Each row comes from the steps of one walk. Every step used is in the known rows, and no mark comes twice. Write the walk behind each row, first mark first.
Known rows
d/y/p/c/f/g: -2.869; 5.349; -3.100; -0.249; -1.304; -2.145; 3.233; -1.649; 4.982; 5.442; 1.341; 1.311; -1.708; -4.661; -0.101; 4.998; -3.871; -1.710; 2.355; 6.012
d/y/p/g/f: -3.124; 0.706; 0.992; 1.327; -1.723; -1.894; 4.371; 4.001; 4.217; 6.637; -1.082; -0.723; -8.013; -2.337; -0.957; 4.115; -7.431; -3.193; 1.613; 0.235
c/f/y: 2.142; -2.361; -1.200; -1.901; 1.045; -4.195; 0.064; -0.101; 2.646; 2.321; -2.799; 0.701; 0.297; -4.213; -3.980; 2.396; -0.037; -2.257; 3.482; 2.209
y/p/g/f: -2.135; 0.028; -0.291; 4.702; 1.729; -2.273; 6.297; 7.473; 4.597; 6.293; -1.288; 1.952; -7.172; 0.735; -1.075; 2.411; -8.207; -3.019; 1.966; 0.685
d/y/f/c: 1.042; -0.250; 3.712; -3.471; -0.767; -1.505; -2.568; -6.755; 4.708; 1.302; -2.337; 2.647; -3.941; -2.625; -3.523; 2.972; -3.166; -2.077; 2.910; 3.310
c/f/y/p/g: -0.026; 1.876; 0.076; -1.389; -0.655; -2.509; 5.713; 3.521; 4.339; 3.334; -0.850; 0.633; -1.920; -2.032; -0.945; 4.427; -2.972; -3.509; 1.585; 0.606
c/p/y/f/g: -1.559; 0.399; 0.264; 0.749; -1.370; 0.678; 5.304; -5.360; 7.342; 1.345; -0.163; -0.743; -7.066; -2.728; 1.274; 1.116; -1.956; 0.392; 1.663; 6.552
d/y: 0.037; -2.597; 1.391; -3.193; 0.688; -1.567; -4.661; -1.844; 3.117; 2.948; -1.934; -2.077; -5.542; -5.592; -3.727; 4.346; -0.907; -3.036; 0.995; 1.371
y/p: -0.458; -1.898; 2.535; -0.868; 3.866; -3.035; 0.154; 3.070; 4.893; 3.078; -2.613; 3.551; -5.783; -0.007; -0.257; 4.531; -3.742; -1.974; 1.712; 1.670
c/p/y: 0.569; -0.195; -0.791; -2.385; 1.596; -2.221; 0.316; -2.682; 5.218; 2.259; -1.572; -3.606; -7.664; -5.263; 0.125; 2.562; -1.891; -1.214; 2.788; 4.659
f/c: 2.066; 0.653; -0.025; -0.576; 4.810; -2.724; -3.585; -4.648; 4.490; 1.874; -2.157; 1.916; -4.082; -1.464; -4.889; 3.590; -1.964; -2.434; 4.279; 2.377
p/g/f/c: 0.398; 2.514; -2.429; 5.319; 2.741; -1.921; 2.728; -0.346; 4.362; 5.243; -0.639; 0.524; -5.457; -0.810; -5.935; 1.817; -6.347; -3.415; 4.574; 1.439
g/f/y: 0.481; -3.501; -1.490; 0.971; 1.770; -2.450; -0.750; -1.189; 3.366; 4.423; -4.099; 0.255; -4.164; -2.992; -4.125; 3.198; -2.334; -0.791; 5.215; -0.131
d/y/p/g/f/c: -2.109; 4.907; 0.576; 0.464; -1.264; -2.663; 2.907; -2.719; 5.411; 5.506; -1.298; 0.698; -7.357; -1.540; -2.147; 5.060; -7.350; -2.803; 4.139; 0.569
f/y/p/c: 0.046; 2.468; -0.847; -3.758; 3.532; 0.141; -1.490; -3.206; 5.716; 3.821; -1.503; 0.819; -2.922; -3.680; -0.209; 7.424; -2.293; -1.004; 3.503; 1.118
d/y/f/g/p/c: -3.712; 1.317; -3.601; 2.980; -4.508; 1.833; 1.410; -7.537; 6.067; 1.928; 2.398; -0.525; -0.832; -3.451; -0.879; 5.300; -0.896; -0.647; 4.509; 4.650
d/y/f/c/p/g: 1.772; 4.460; 1.602; -2.621; -2.779; 0.994; 3.358; -5.047; 4.697; 1.162; -0.114; -0.687; -4.702; -3.210; -1.459; 1.033; -5.038; -3.008; 3.333; 3.259
c/f/y/p: 0.464; -1.007; 0.845; -3.075; 0.853; -5.169; 2.385; 1.164; 3.971; 2.679; -3.381; 3.569; -0.832; -1.723; -0.226; 4.187; -1.938; -1.465; 3.577; 1.719
f/y: 1.541; -2.801; 0.366; -3.173; 2.819; -0.745; -3.575; -3.890; 4.023; 1.799; -3.157; -1.316; -3.801; -4.381; -3.989; 5.316; 1.005; -1.907; 2.715; -0.634
d/y/p/c: -1.385; 2.594; 0.060; -3.961; 1.508; -0.827; -2.542; -1.009; 4.823; 4.845; -0.354; -0.070; -4.717; -5.053; -0.136; 6.780; -4.394; -2.305; 1.913; 3.009

Write each row's walk
2.993; 4.037; 0.353; 1.304; 0.543; 0.424; 5.962; -1.256; 5.210; 0.986; -0.113; 2.097; -3.849; 0.122; -1.395; -0.429; -5.887; -2.763; 3.402; 4.044 => y/f/c/p/g
0.156; -1.302; 2.560; -4.274; 2.427; -1.861; -1.347; -2.670; 5.201; 2.163; -3.670; 1.690; -4.585; -1.604; -0.274; 6.627; -0.873; -1.080; 2.647; -0.956 => f/y/p
-2.684; -1.699; -3.766; 5.327; -0.258; -1.260; 0.482; -4.917; 5.652; 0.994; 0.074; -0.279; -2.673; -0.179; -2.216; 5.397; 1.422; -0.902; 5.194; 1.725 => f/g/p
0.003; 2.486; -2.516; 0.713; 3.226; -4.497; 3.381; 6.466; 3.512; 5.384; -0.164; 4.586; -0.122; -2.077; -0.164; 2.326; -6.278; -2.331; 3.033; 6.520 => y/p/c/f
-0.725; -3.967; 3.136; -1.032; 0.613; -1.256; 0.880; -0.402; 5.755; 2.556; -1.343; -0.151; -6.650; -2.950; -1.897; 2.139; -2.474; -1.873; 0.175; 5.042 => p/y/f
-0.463; 1.254; 1.949; -2.518; 1.123; 0.866; 1.897; -0.369; 5.912; 2.666; -1.191; -0.865; -5.601; -2.132; -0.928; 7.233; -1.732; -3.247; 1.088; -2.463 => f/y/p/g
-0.760; -0.155; -5.721; 3.550; 1.874; -1.472; -1.315; -1.099; 4.309; 2.679; 0.983; -0.783; -0.370; -2.808; -2.349; 4.901; -2.139; -1.812; 6.156; 3.454 => g/p/c
-4.118; -0.192; -5.048; 4.849; -3.847; -4.692; 4.843; -4.976; 6.400; 2.078; 1.250; -2.110; -1.988; -3.025; -1.144; 4.324; 1.324; -0.763; 5.365; 6.116 => c/f/g/p/y
-0.986; 1.689; -3.076; 0.184; 2.609; -1.225; 1.457; -0.940; 5.079; 6.147; -2.620; 2.255; -3.664; -2.654; -0.526; 4.932; -5.934; 0.016; 6.126; 1.429 => g/f/y/p/c
-0.185; -4.117; 3.554; -2.681; -1.160; -0.809; -1.461; -0.169; 3.489; 2.088; -2.073; 0.982; -4.392; -3.366; -2.523; 1.694; -2.858; -2.523; 0.341; 2.746 => d/y/f
-1.981; 4.725; -4.148; 3.178; 2.131; -2.588; 5.295; 2.034; 5.450; 5.252; 1.316; 3.857; -0.892; -1.503; -0.204; 3.052; -4.691; -1.438; 2.802; 6.662 => y/p/c/f/g
-0.931; 3.189; -1.415; -2.666; -0.399; -3.953; 1.320; 2.921; 3.527; 5.504; -0.028; 1.694; -0.891; -5.003; 0.059; 3.963; -5.520; -2.614; 2.462; 5.884 => d/y/p/c/f
-0.957; -2.302; 0.564; -0.331; 1.439; -3.577; 1.859; -0.036; 4.648; 4.556; -4.735; 3.126; -5.106; -0.397; -0.300; 4.381; -4.291; -0.015; 5.342; -0.447 => g/f/y/p
-4.512; -0.634; -3.436; 3.633; -1.686; -1.283; 0.991; -9.081; 7.775; 1.284; 0.941; -4.034; -5.822; -2.879; -1.218; 6.728; 2.358; -0.501; 4.779; 3.173 => f/g/p/y
0.737; 0.650; -3.708; 4.998; 1.214; -1.395; 6.654; 5.672; 3.096; 5.256; -0.648; -0.900; -5.924; -1.951; -1.775; -1.110; -7.567; -2.536; 4.084; 2.365 => c/p/g/f
3.360; 0.967; 1.099; -0.880; 2.079; -2.137; 2.648; -3.667; 4.656; 0.181; -2.558; 4.758; -2.771; 0.448; -0.736; -0.637; -4.846; -0.712; 5.441; 5.192 => y/f/c/p
-2.897; -3.057; -1.136; 5.779; -2.310; -0.585; 4.098; -3.220; 6.070; 0.238; 0.196; 2.826; -1.647; 2.029; -0.924; 2.874; -0.452; -0.410; 4.670; 3.024 => y/f/g/p
3.444; 2.688; -1.578; -1.354; 3.836; -3.029; -0.751; -5.381; 4.420; 0.963; -2.580; 1.519; -3.911; -1.767; -1.962; 1.488; -2.926; -1.144; 6.064; 3.724 => f/c/p
2.342; 1.434; -4.586; -1.387; 1.961; -2.055; -0.396; -0.554; 2.877; 4.014; -0.441; -0.384; 1.838; -6.267; -3.881; 2.725; -1.476; -2.170; 4.232; 4.175 => p/c/f/y
-2.685; -1.691; 1.446; 1.494; -0.453; 0.964; 2.388; -4.797; 7.579; 2.472; 0.282; -0.474; -7.374; -2.545; -1.714; 2.933; -0.821; -0.772; -0.210; 5.016 => p/y/f/g
1.258; 1.170; -3.425; 1.830; -0.513; -0.127; 5.547; 0.118; 3.577; 4.216; -1.662; -2.924; -5.131; -3.494; -1.879; 1.035; -4.771; -1.633; 5.467; -0.346 => c/p/g/f/y
1.647; 3.825; -0.856; -2.899; 2.209; -2.898; -0.775; -9.188; 6.541; 1.271; -1.852; -1.946; -6.894; -4.174; -1.072; 3.175; -2.045; -0.785; 5.260; 5.373 => f/c/p/y
-0.581; -1.394; -2.641; 5.864; 2.097; -1.328; 3.746; 6.246; 3.263; 6.139; -0.434; -1.057; -6.345; -1.655; -4.922; 1.075; -6.086; -3.624; 1.988; 0.959 => p/g/f
2.129; -0.743; 2.446; 0.001; 2.814; -1.683; -0.360; -2.905; 4.934; 1.182; -2.287; 4.956; -2.927; 0.495; -3.803; 1.200; -3.571; -1.883; 3.537; 3.986 => y/f/c
